Each row was made from one walk, in order. Every step used is in the known rows, and no mark comes twice. Write each row's walk.
Known rows:
R-Z: [-3.47 -0.70  1.10  0.79 -1.87  0.89  2.18 -0.07 -2.28  0.60  0.23 -1.90
 -1.34  0.92 -0.66 -0.34  1.00  0.54  1.48  1.62 -0.28  1.19 -2.54]
B-R-U: [ 0.43  1.90  1.17  2.17 -0.39  0.85 -1.14  0.29 -1.84  1.99  1.56  0.84
 -1.88  0.39 -0.06  0.68  0.29 -0.01  4.27 -0.12 -2.55  0.05 -3.50]
R-U: [-3.39  1.62  1.06  1.63  0.29  0.80 -0.76  0.09 -1.87  0.75  1.41  0.60
 -1.17  0.13  0.50 -0.95  0.42  0.67  1.57  0.21 -1.10  0.01 -3.56]
R-Z-Y: [-3.70  0.70 -1.92  0.31 -2.64  0.87  3.77  1.86 -3.22  0.85  0.25 -0.87
 -1.14 -0.49  0.30 -0.38  1.45  2.03  2.56  0.81 -0.77  1.16 -2.90]
B-R-Z-Y-U: [ 1.23  1.74 -3.00  1.50 -2.69  1.05  3.05  1.03 -2.28  1.62 -1.39 -0.01
 -1.90 -1.06  0.56  0.48  1.06  0.70  5.06  0.68 -1.91  1.24 -3.28]
A-Z-B-R-U: [ 2.40  1.11  2.15  1.50  0.03  0.75  0.83  0.34 -1.76  1.31  1.42  7.46
 -2.32  0.48 -1.55 -0.02 -1.30 -1.43  4.07 -0.25 -3.45 -0.71 -2.32]
A-Z-Y-U-B-R: [ 4.20  1.64 -3.04 -0.12 -0.09 -0.65  2.66  2.62 -2.62  2.77 -1.60  7.18
 -1.83 -1.87 -1.39 -0.09  0.37 -0.04  5.57 -0.11 -3.18  0.13 -0.42]
B-R-U-Y-Z: [ 2.08  0.56 -1.15  2.37  1.16 -0.30 -0.68  0.31 -1.37  3.88  1.51  0.79
 -1.16 -0.97 -0.98  0.56  0.48  0.67  3.16 -1.02 -1.19  0.22 -3.84]
U-Y: [-0.78  0.96 -0.18  0.01  1.11 -0.22 -0.99  0.94 -2.95  2.81  0.97 -0.64
 -0.27  0.08 -0.44  0.51  0.53  1.06  0.80  1.69 -1.22  0.42  0.65]
Z-Y-U-R: [-2.46  2.81 -4.38 -0.21 -1.22  0.02  1.51  2.02 -3.72 -0.75 -1.67  1.60
 -0.71 -2.03  1.91 -0.30  1.08  1.15  2.80 -0.57 -1.31  0.91 -1.67]
R-B: [-2.91  1.99  0.98  0.64 -1.79 -0.02 -1.15  0.03 -3.44  0.17 -0.64 -0.30
 -0.92  1.81  0.20 -3.19  0.66 -0.81  1.46  1.03 -1.13 -0.01  2.61]
U-A-Z-B: [ 0.55  0.24  2.14 -1.18 -2.41  1.38  1.37  0.51 -2.98  0.97  1.32  7.47
 -0.83  0.12 -0.81 -0.38 -0.86 -0.79  1.26  1.74 -2.54 -0.40 -0.95]
Z-B-R-U: [ 0.54  3.14  2.36  1.83 -1.26  1.29 -0.46 -0.76 -2.55  1.28  1.77  1.73
 -1.62  0.74 -0.98  0.36 -0.95 -1.71  3.40 -0.45 -3.36 -0.36 -3.23]
R-U-B: [-3.12  1.69  1.88  0.55  1.06 -0.03 -0.49  0.31 -2.55  2.06  1.34  0.52
 -0.34 -0.56 -1.92 -1.44  0.49  0.12  2.16 -0.50 -2.21  0.20 -4.00]
B-R-Z-Y: [ 0.12  1.18 -1.30  0.96 -2.97  0.83  2.92  1.84 -3.08  2.02  0.51 -0.53
 -1.88 -0.15 -0.50  0.99  1.21  1.18  5.21  0.51 -2.17  1.09 -2.96]
Y-U-Z-R-B: [-1.60  1.33 -1.56  0.13  0.22  1.60 -0.91  0.80 -2.46  0.19 -2.06  3.84
 -0.58 -0.24  3.79 -3.09  0.47  0.18  1.78  0.52 -1.45 -0.09 -1.44]
A-U-Y-Z-R: [ 2.15 -0.30 -2.64 -0.95  1.38 -1.04  1.07  1.63 -0.96  4.21 -0.96  2.69
 -1.00 -0.96  0.87  1.56 -0.29  1.69 -0.14  0.47 -0.50  0.28  1.52]
Z-Y: [-1.74  2.62 -2.42 -0.20 -1.85  0.23  1.49  2.60 -3.93  1.37  0.65  0.77
 -1.22 -0.40  0.91  0.41  1.31  1.46  2.37  0.48 -1.24  0.21  0.24]
Z-Y-U: [-0.39  3.43 -4.38  0.45 -1.65  0.46  1.64  1.61 -2.98  0.68 -1.80  1.25
 -1.26 -1.33  2.12 -0.27  1.09  0.93  2.28  0.65 -0.83  0.43 -0.38]
Y-U-Z-B: [-0.32  1.52 -0.20  0.03  0.63  2.01 -0.73 -1.18 -2.84  0.10 -1.28  3.51
 -0.88 -0.29  1.74 -0.36 -0.25 -1.71  1.19  0.62 -1.52  0.31 -2.50]
A-Z: [ 0.49 -0.72  0.87  0.08  0.12 -0.15  1.02  1.37 -2.07  1.16  0.31  5.69
 -2.14  0.99 -0.75  0.15  0.24 -0.03  2.16  1.45 -1.12 -0.16  0.99]
B-R-U-Y: [ 0.97  1.70  0.26  1.88  1.47  0.45 -1.74  0.67 -1.96  3.30  1.82  0.58
 -0.93 -0.64 -0.25  0.60  0.10  0.95  3.93  0.10 -3.01  0.22 -3.32]
B-R-Z-Y-U-A: [ 1.19  1.52 -2.80  0.62 -4.07  1.82  3.02  1.04 -2.55  1.82 -0.87  1.08
 -1.13 -1.80  0.93  0.28  1.02  1.14  4.82  1.19 -2.40  1.33 -4.70]
Y-U: [-0.11  2.10 -1.20  1.09 -0.90  0.56 -0.18 -0.70 -1.70  0.53 -2.07  0.38
 -1.42  0.06  1.12 -0.23  0.56 -0.82  1.00  1.43 -0.29  0.52 -0.27]
U-A-Z: [ 0.28 -0.76  1.24 -1.07 -1.73  0.86  0.86  1.30 -2.45  1.43  1.13  6.54
 -1.02 -0.12 -0.07 -0.07  0.24  0.51  1.69  2.06 -1.68 -0.04 -0.95]
Y-U-Z: [-0.59  0.44 -1.14  0.09  1.27  1.66 -1.18 -0.36 -2.36  0.68 -1.45  2.64
 -1.04 -0.56  2.42 -0.20  0.81 -0.38  1.65  1.10 -0.68  0.67 -2.32]

Which walk is each row?
[-3.23  2.12  0.42  1.14 -0.47  0.94  0.36  1.92 -1.51  1.15  1.57  1.95
 -1.09  0.12  1.97 -1.06  0.21  1.90  1.49 -0.18 -1.70 -0.67 -3.83] -> Z-R-U
[-2.42  0.64 -1.93 -1.23  0.55  1.37  0.17  2.79 -4.52  1.52  1.23  3.13
 -0.78 -0.81  2.32  0.48  1.45  1.82  3.06  0.14 -1.40  0.42 -2.07] -> U-Z-Y
[ 1.22  0.48 -2.73 -0.71  0.87 -1.18  0.51  1.30 -1.40  3.53 -1.67  2.52
 -0.65 -0.56  1.13 -1.08 -0.38  1.19  0.13  0.25 -0.87  0.08  3.13] -> A-U-Y-Z-R-B
[-1.41  1.28 -4.12 -0.08 -0.40 -0.49  2.02  2.47 -3.25 -1.12 -2.54  7.26
 -1.14 -1.58  1.53 -3.28  0.35  0.71  3.88 -0.55 -1.99  0.21  0.69] -> A-Z-Y-U-R-B
[-1.39  0.96  1.88  0.32 -0.79  1.78  0.68  0.15 -1.99  0.68  2.12  7.51
 -0.65 -0.91  0.09 -1.79 -0.94  0.06  1.66  0.54 -2.84 -0.57 -4.66] -> R-U-A-Z-B
[ 3.09  1.07  0.06  1.48 -2.72 -0.26  1.36 -0.89 -2.49  2.28  0.49  1.47
 -2.09  1.03 -2.54  1.45 -0.12 -2.50  1.85 -0.96 -0.19 -0.08 -0.55] -> Y-Z-B-R
[ 2.03  1.60  2.22 -0.30 -0.75 -0.67 -0.38  0.76 -3.53  3.67  0.77 -0.13
 -1.13  0.65 -3.88  1.20  0.54 -1.22  4.28  0.23 -3.07  0.46 -0.41] -> U-B-R
[-1.31  0.72 -1.60  1.02 -2.78 -0.76  1.48  1.30 -2.03  1.38 -0.66  1.54
 -1.23  1.04  0.29 -2.81  0.75  0.07  0.38 -0.88  1.06 -0.55  0.91] -> Y-Z-R-B
[-5.26  1.11  0.92 -0.21 -1.18 -0.53 -1.21  0.62 -4.31 -1.62 -0.36 -0.01
 -0.31  1.00 -0.02 -2.72  0.57 -0.33  2.16 -0.47 -1.64  0.60  0.87] -> U-R-B
[-3.92 -0.14  1.13  0.71  2.47  1.88 -1.79  0.50 -2.47  0.94  1.99  2.94
 -0.73 -0.48  2.09 -0.98  0.64  1.10  2.18 -0.27 -1.57  0.19 -5.37] -> R-U-Z
[ 0.38  0.12  2.38  0.02 -1.42 -0.22  1.61  0.39 -3.07  3.23  0.48 -1.40
 -1.05  0.34 -4.24  0.52  0.70 -0.75  4.53  0.47 -2.83  1.23 -3.01] -> U-B-R-Z
[-2.96  2.16  1.33  0.15  0.24  0.16  0.67  2.15 -2.14  2.42  1.61  1.81
 -0.34 -0.54 -0.51 -1.60  0.11  1.33  1.96 -0.78 -2.68 -0.51 -4.37] -> Z-R-U-B
[ 0.19  2.14 -0.30  0.02 -0.08 -0.38  0.15 -0.47 -2.42  1.76 -2.17  0.26
 -0.65 -0.62 -1.50 -0.63  0.60 -1.35  1.58  0.85 -1.36  0.68 -0.80] -> Y-U-B
[-2.33  1.35 -3.00  0.09 -1.73  0.42  4.19  1.10 -2.95  1.43 -1.99 -0.44
 -0.53 -2.06 -0.76 -1.52  1.33  1.06  2.97  0.45 -1.37  1.52 -3.68] -> R-Z-Y-U-B
[ 4.45  1.62  0.03  0.24 -2.33  1.51  0.98 -0.56 -1.78  1.24 -1.18  7.62
 -1.41 -0.88  0.16 -0.02 -0.98 -1.80  3.05  1.57 -3.01 -0.09 -1.84] -> Y-U-A-Z-B-R
[ 0.27 -0.03  1.34  1.39 -2.36  0.85  1.41  0.06 -2.21  1.83  0.48 -1.37
 -2.04  1.01 -1.42  1.17  0.73 -0.10  4.20  1.19 -1.71  1.10 -2.76] -> B-R-Z
[-0.22 -0.71  0.57 -1.99  2.29  1.18 -1.26  0.58 -2.46  2.01 -0.36  3.64
 -1.48  0.09  2.12  1.97 -0.02  0.39  1.77  1.34 -1.91  0.76  0.36] -> A-U-Z
[-3.31  1.34  1.16  0.51 -1.16  1.68 -0.75  0.21 -2.17  1.03  2.02  1.92
 -0.19 -0.88  1.22 -1.09  0.40  1.14  1.20  0.85 -1.80  0.09 -5.15] -> R-U-A
[-1.25  0.98 -0.94  1.79  1.48  0.05  0.15 -0.55 -1.76  2.53  1.57  1.57
 -0.21 -1.16 -0.99 -1.14 -0.28  0.22  0.01 -1.16 -0.36 -0.11 -3.83] -> R-U-Y-Z-B
[ 0.23 -0.21  0.75 -1.35 -2.33  1.00  1.81  2.80 -2.08  1.76  1.40  7.75
 -0.92 -0.25  1.03 -0.36 -0.05  1.60  1.60  1.79 -2.21 -0.61 -1.47] -> U-A-Z-R
[-0.93  0.13  1.17  0.04  1.33 -0.26  1.86  2.86 -1.43  2.32  1.27  7.52
 -1.16 -0.62 -1.02 -1.65 -0.36  1.34  2.80 -0.58 -2.87 -0.85 -3.30] -> A-Z-R-U-B
[ 1.93  2.94  2.47  0.74 -2.48  0.85 -0.15 -0.48 -3.36  1.54  1.11  1.07
 -1.82  1.62 -1.82  1.50 -0.66 -2.28  3.07  0.47 -2.93 -0.17 -0.10] -> Z-B-R
[-0.15  0.14 -1.60  0.66 -2.15 -0.58  2.11  1.55 -1.66  2.28  0.32  1.65
 -1.64  0.63  0.00  0.40  0.89  0.55  0.08 -0.65  1.38 -0.35 -0.85] -> Y-Z-R
[ 2.23 -0.59 -2.29 -0.68  1.87 -1.17  0.30  0.30 -1.25  4.05 -1.14  1.53
 -1.07 -0.78 -0.08  1.85 -0.13  0.78 -0.10  0.81 -0.05  0.81  2.04] -> A-U-Y-Z
[-0.68  0.35  0.80 -1.10 -2.75  0.85  1.12  2.46 -2.58  1.05  0.44  7.67
 -0.58  0.28  1.24 -3.05 -0.16  1.14  1.87  1.59 -2.55 -0.79 -0.02] -> U-A-Z-R-B
[-3.27  0.46  0.53 -0.80  0.13  1.42 -1.15  2.08 -3.58  0.77  0.56  3.42
 -0.48  0.91  2.79 -2.79  0.56  1.04  2.08  0.25 -1.91 -0.42 -0.79] -> U-Z-R-B
[-3.60 -0.17 -1.91 -1.78 -0.52  0.06  2.96  1.82 -3.01  0.06 -1.14  1.14
 -1.08 -1.41  1.12  1.13  0.25  2.05  2.96 -0.02 -2.15  1.88 -1.67] -> A-U-R-Z-Y
[-1.92  0.98 -1.37 -0.04 -0.78  1.37  1.63  2.52 -2.36  1.25  1.85  7.51
 -0.65 -2.19  1.53 -1.58  0.39  2.45  2.98  0.26 -2.51 -0.28 -4.95] -> R-U-A-Z-Y
[-0.45  0.45 -2.12 -2.44  1.61  1.14  0.16  2.37 -3.33  2.17 -0.38  4.48
 -1.26 -1.08  3.08  1.76  0.39  1.77  2.85  0.64 -2.34  0.74  0.17] -> A-U-Z-Y
[ 1.84  1.42 -1.10  0.60 -1.35  1.27  1.03  2.56 -2.36  2.38  1.99  7.13
 -1.39 -1.80  0.80 -0.14  0.27  1.69  5.60 -0.11 -3.75 -0.22 -4.66] -> B-R-U-A-Z-Y
[ 0.31  0.76 -0.05  0.92 -2.29 -0.26  1.69 -0.97 -2.61  1.35  0.41  1.36
 -1.52  0.97 -2.01  0.34  0.03 -2.02 -0.32 -0.72  0.98 -0.11 -0.24] -> Y-Z-B
[ 0.41 -0.18  0.47 -0.22 -0.57 -0.01  2.06  2.92 -1.65  1.54  0.66  6.99
 -2.06  0.86  0.30  0.01 -0.05  1.10  2.04  0.92 -1.53 -0.78  0.26] -> A-Z-R
